What can hang from each mark
kupi: saku
fofu: saku
vufeki: kovur saku
kovur: fofu lagep vufeki
kozo: kovur
saku: fofu kupi lagep vufeki
lagep: kovur saku

Every row comes from one small tree of marks. The marks that hang from a mark follow it in brackets, in alphabetical order. Every link used is in the known rows. Which tree was each row made from?
Known rows
kozo(kovur(lagep vufeki(saku))): 0.021, 0.005, 0.166, -0.594, 2.574, 0.317, -0.370, -0.626, -1.134, 0.905, -0.898, 1.771, 0.072, -1.440, 1.009, 0.818, 1.522, 1.413, 0.584, 1.537
kovur(lagep): 0.101, -0.410, -0.466, -0.259, 0.777, 0.473, 0.427, -0.603, 0.535, 0.511, 0.290, -0.014, 0.142, -1.058, -1.066, -0.046, -0.009, 0.718, 0.079, 0.373
kovur(fofu(saku(kupi)) lagep vufeki): 0.336, 0.077, -0.649, -0.891, 5.587, 1.489, -2.595, -1.909, 1.868, -0.305, -2.050, 1.640, 1.664, -0.862, -1.040, -0.007, -0.117, 0.004, -1.770, 1.526
kupi(saku): 1.032, 0.421, -0.149, 0.040, 1.017, -0.448, 0.567, 0.337, -1.599, -0.839, -0.565, 2.019, 0.791, -0.807, -0.530, 1.095, -0.862, 0.336, -0.222, -0.695
kupi(saku(fofu)): 0.128, 2.105, -1.642, -0.376, 1.710, -0.863, 1.586, 1.471, -2.084, -1.013, -0.318, 2.026, 0.036, 0.264, -1.168, 0.296, -1.095, -0.083, 0.977, -1.831
fofu(saku(kupi lagep vufeki(kovur))): -0.207, 0.365, -1.860, -1.455, 5.240, -0.057, -1.208, 1.805, -1.994, -1.696, -0.108, 1.151, -1.564, 0.308, -0.538, 2.989, -1.194, -0.216, -2.013, 3.579
saku(fofu kupi): -1.743, 1.194, -2.794, -0.382, 1.960, -0.359, 0.604, 0.921, -1.128, -0.634, -0.259, 2.025, -0.574, 1.623, -1.497, -0.481, -1.187, 0.218, 0.660, -1.217
kozo(kovur): -0.661, 0.053, 1.305, -0.273, 0.117, -0.645, 0.731, 1.524, -0.250, 0.536, -0.078, 0.865, -0.850, -0.219, 0.516, -0.120, 2.096, 0.057, 0.417, 1.728
kupi(saku(fofu lagep vufeki(kovur))): -0.393, 3.239, -2.889, -1.669, 4.909, -0.642, 1.814, 3.508, -3.765, -1.333, 0.747, 0.692, -1.616, 0.320, -0.968, 2.167, -0.872, -0.136, 0.652, 0.988
lagep(kovur(vufeki) saku(fofu)): -1.906, -0.578, -1.646, -0.910, 2.853, 0.992, -1.528, 2.600, -1.228, -0.047, 0.372, -0.417, -2.725, 0.809, 0.631, -0.690, -0.696, -0.706, 1.104, -0.600
fofu(saku(lagep vufeki)): 0.315, 0.070, -0.389, -1.425, 2.686, 0.344, -0.363, 1.476, -1.737, -0.670, -0.817, 0.776, -0.029, -0.661, -0.728, 1.795, -0.102, -0.078, -1.022, 1.713
kupi(saku(lagep vufeki)): 0.318, 0.955, -1.393, -1.157, 2.941, 0.184, 0.962, 1.761, -3.588, -0.764, -0.696, 2.251, 0.499, -1.294, -1.405, 1.782, -0.421, 1.049, -0.067, 0.255
vufeki(kovur(fofu lagep) saku): 0.671, 2.160, -0.036, -0.925, 3.559, -0.728, -0.839, -0.646, 0.827, -0.343, 0.952, -2.028, 0.791, -0.744, 1.382, 0.808, 1.318, -0.581, -0.802, 2.554
lagep(kovur): -0.660, -1.054, 0.078, -0.394, -0.659, 0.273, -0.761, 1.693, -0.058, 0.005, 0.880, -0.546, -1.018, -0.131, 0.103, -0.076, 1.126, -0.667, -0.712, 0.578
kozo(kovur(fofu lagep(saku(vufeki)))): -1.301, 0.113, 0.555, -2.665, 4.359, 0.300, 0.492, 2.643, 0.228, 0.732, -0.128, -0.661, 0.077, -1.855, 1.415, -1.007, 3.202, 0.147, 0.885, 3.468
lagep(kovur(vufeki) saku(fofu kupi)): -2.893, -1.167, -2.971, -0.744, 4.281, 1.075, -2.136, 2.488, -1.843, -0.688, 0.089, 1.529, -2.458, 1.271, -0.294, -0.580, -1.618, -0.033, 0.579, -0.639
saku(fofu kupi lagep): -2.484, 1.503, -2.703, -0.399, 3.068, -0.206, -0.219, 1.447, -2.816, -0.362, -0.209, 2.582, -1.199, 1.353, -2.870, -0.076, -1.393, 0.816, 0.486, -0.869
saku(fofu kupi vufeki): -2.035, 1.473, -3.913, -1.514, 2.841, 0.324, 1.718, 1.740, -1.647, -0.938, -0.347, 1.944, -0.286, 1.269, -0.874, -0.468, -0.644, 0.307, 0.820, -0.550
fofu(saku): 1.196, -0.241, 0.632, -0.190, 0.698, -0.422, -0.792, 0.116, 0.380, -0.709, -0.684, 0.411, 0.179, -0.205, 0.187, 1.014, -0.542, -0.847, -1.303, 0.907
kovur(fofu lagep vufeki): 0.037, 0.770, 0.063, -0.532, 3.476, 1.819, -1.377, -1.918, 2.031, 0.899, -0.904, -0.849, 1.628, -1.096, -0.318, -1.170, 1.215, 0.237, -0.015, 0.776
vufeki(saku): 0.424, 0.455, -0.260, -0.150, 0.194, -0.714, -0.230, -0.401, -1.461, -0.550, -0.226, 0.475, 0.697, -0.196, 1.224, 0.976, -0.273, 0.276, -0.113, -0.270

Which tree is each row?
-0.148, -1.190, 0.436, -0.494, 2.637, 1.263, -3.299, 1.254, -1.269, -0.211, -0.714, 0.627, -1.417, -0.537, -1.006, 1.463, 0.039, -0.526, -1.902, 1.427 => fofu(saku(lagep(kovur(vufeki))))
-1.417, 1.707, -3.087, -0.423, 2.091, -1.062, 0.338, 0.465, -2.622, -1.081, -0.400, 2.498, 0.313, 1.307, -0.412, 0.584, -1.328, 0.458, 0.492, -1.435 => vufeki(saku(fofu kupi))
-0.910, 1.802, -1.862, -1.752, 4.711, 0.386, -0.272, 0.836, 0.779, -1.089, 0.311, -0.874, 0.194, 0.709, 1.097, 0.269, 1.086, -0.889, -1.002, 3.102 => saku(kupi vufeki(kovur(fofu)))
-1.226, -1.035, -0.249, -0.245, 1.826, 1.607, -2.495, 1.197, -1.602, 0.487, -0.033, 0.267, -1.586, -0.333, -1.057, 0.422, 0.566, 0.212, -0.585, 0.653 => saku(lagep(kovur(vufeki)))
-2.682, 1.654, -3.829, -1.585, 3.789, 0.528, 0.881, 2.341, -3.287, -0.530, -0.357, 2.453, -0.825, 1.136, -2.250, 0.096, -0.752, 0.783, 0.667, -0.096 => saku(fofu kupi lagep vufeki)
0.089, 1.675, 0.530, -1.968, 3.941, 0.449, -0.897, 1.325, -0.434, -0.502, -1.256, -0.257, 1.328, -0.815, -0.265, 0.592, 1.424, -1.042, -1.359, 2.397 => kovur(fofu(saku(lagep vufeki)))
-2.096, 1.846, -3.089, -0.473, 3.260, -1.073, -0.460, 1.111, -4.230, -0.907, -0.414, 3.290, -0.289, 1.097, -1.839, 0.950, -1.326, 1.042, 0.405, -1.054 => vufeki(saku(fofu kupi lagep))
0.077, 0.402, 0.515, -2.346, 2.133, 0.629, -0.838, 2.336, 1.191, -0.810, -0.331, -1.330, 0.820, -0.729, 1.233, -0.065, 2.699, -2.032, -1.966, 2.787 => lagep(kovur(fofu(saku(vufeki))))
0.644, 0.859, -0.532, -1.461, 4.110, -0.197, -0.669, 1.933, -1.340, -1.096, 0.496, -0.937, -1.580, -0.118, 0.246, 2.911, -0.305, -0.768, -1.458, 3.497 => fofu(saku(lagep vufeki(kovur)))
0.385, -0.031, 1.211, -0.901, 2.836, 1.248, -3.123, 0.379, 1.885, -0.370, -1.039, -0.822, 0.562, -0.354, 0.841, -0.192, 1.832, -1.950, -1.910, 1.855 => lagep(kovur(fofu(saku) vufeki))
-0.965, 1.633, -1.204, -0.936, 3.286, -0.069, 0.579, 0.500, -1.766, 0.803, -0.754, 1.591, -0.622, -0.358, 0.289, -0.023, 1.220, 0.996, 1.782, 0.283 => kozo(kovur(lagep vufeki(saku(fofu))))
-0.294, 1.147, 1.012, -1.164, 3.927, 0.343, -1.088, -0.638, 0.254, 0.999, -1.265, 0.620, 1.457, -1.585, 1.350, -0.355, 3.280, 0.519, 0.199, 2.235 => kozo(kovur(fofu lagep vufeki(saku)))
-0.357, -0.011, -2.002, 0.197, 2.916, 0.565, -1.867, -1.748, -1.898, -0.847, -1.503, 2.906, 0.921, 0.351, 0.606, 1.266, -1.465, 1.152, -0.485, -0.505 => kovur(vufeki(saku(kupi)))
-0.789, 1.110, 1.884, -0.718, 2.696, 0.751, -1.056, 0.266, 1.160, 0.910, -1.330, -0.115, 0.395, -0.273, 1.265, -1.300, 3.465, -0.469, 0.305, 2.102 => kozo(kovur(fofu vufeki))
-0.654, 2.616, -2.790, -1.649, 3.639, -0.185, 2.005, 2.907, -4.228, -0.839, -0.574, 2.391, -0.053, -0.231, -2.049, 1.073, -0.706, 0.515, 1.043, -0.942 => kupi(saku(fofu lagep vufeki))
1.387, 0.089, -1.025, -1.708, 3.728, 0.198, 0.350, 0.803, 0.800, -0.814, 0.679, -1.348, -0.937, -0.923, 0.761, 2.374, -0.169, -0.625, -1.231, 3.599 => fofu(saku(vufeki(kovur(lagep))))
-1.217, 0.341, -1.231, -0.774, 3.458, 0.972, -3.212, -0.180, -0.634, -0.817, -1.062, 1.390, 1.205, 0.087, 1.086, -0.038, 1.283, -0.237, -1.503, 0.792 => lagep(kovur(fofu vufeki(saku(kupi))))
-0.375, 2.092, -2.031, -0.233, 2.373, 0.142, -0.324, -0.295, -1.883, -0.246, -0.985, 0.879, -0.047, 0.866, 0.747, 0.288, -0.947, 0.102, 1.119, -1.632 => kovur(vufeki(saku(fofu)))
0.009, 1.728, -0.883, -2.075, 4.138, 0.758, 0.595, 0.514, 1.789, -0.079, 0.889, -2.897, 0.460, -0.814, 1.033, 0.133, 2.111, -0.625, -0.446, 3.542 => saku(vufeki(kovur(fofu lagep)))
-1.024, 1.076, -1.866, -0.596, 3.554, 0.671, -1.067, 2.534, -3.774, -0.528, -0.414, 2.330, -1.682, -0.023, -2.293, 0.773, -0.476, 0.100, 0.338, -1.204 => kupi(saku(fofu lagep(kovur(vufeki))))
-1.444, 2.667, -2.652, -1.590, 3.964, -0.038, 1.065, 3.077, -2.223, -0.539, 1.252, -1.191, -2.473, 1.163, -0.493, 0.977, -0.046, -0.451, 0.946, 1.607 => saku(fofu lagep vufeki(kovur))
-2.131, 0.042, -2.703, -0.707, 3.372, -0.484, -0.279, 1.887, -2.019, -0.908, 0.141, 1.888, -1.501, 1.422, -0.590, -0.513, -2.181, 0.231, 0.986, -1.036 => lagep(saku(fofu kupi))
-1.229, -1.121, -1.678, -1.830, 3.210, 0.623, -1.528, 2.976, -2.490, -1.204, -0.367, 2.461, -0.899, -0.412, -1.399, 1.928, 0.174, -0.002, -2.393, 2.216 => fofu(saku(kupi lagep(kovur) vufeki))
-0.507, -0.414, -0.098, -0.913, 4.009, 1.341, -3.551, 0.249, 1.191, -0.927, -1.417, 1.217, 0.536, 0.048, 0.137, 0.006, 0.992, -1.330, -2.633, 1.751 => lagep(kovur(fofu(saku(kupi)) vufeki))
-1.518, -0.332, -2.138, -2.256, 5.623, 1.037, -0.491, 0.830, 0.026, -0.407, -0.406, 0.458, 1.146, -1.275, 0.000, -0.700, 0.089, 0.691, -0.127, 1.843 => kovur(fofu lagep(saku(kupi vufeki)))
-2.285, -0.379, -0.708, -2.663, 5.585, 0.538, 0.196, 2.410, -0.358, 0.176, -0.457, 1.474, 0.209, -1.417, 0.622, -0.913, 2.375, 0.720, 0.369, 3.533 => kozo(kovur(fofu lagep(saku(kupi vufeki))))
-1.986, 1.761, -3.398, -0.340, 4.742, 0.294, -1.682, 0.116, -4.034, -0.676, -1.346, 3.562, -0.416, 1.211, -1.613, 1.100, -1.784, 1.392, 0.724, -1.300 => kovur(vufeki(saku(fofu kupi lagep)))
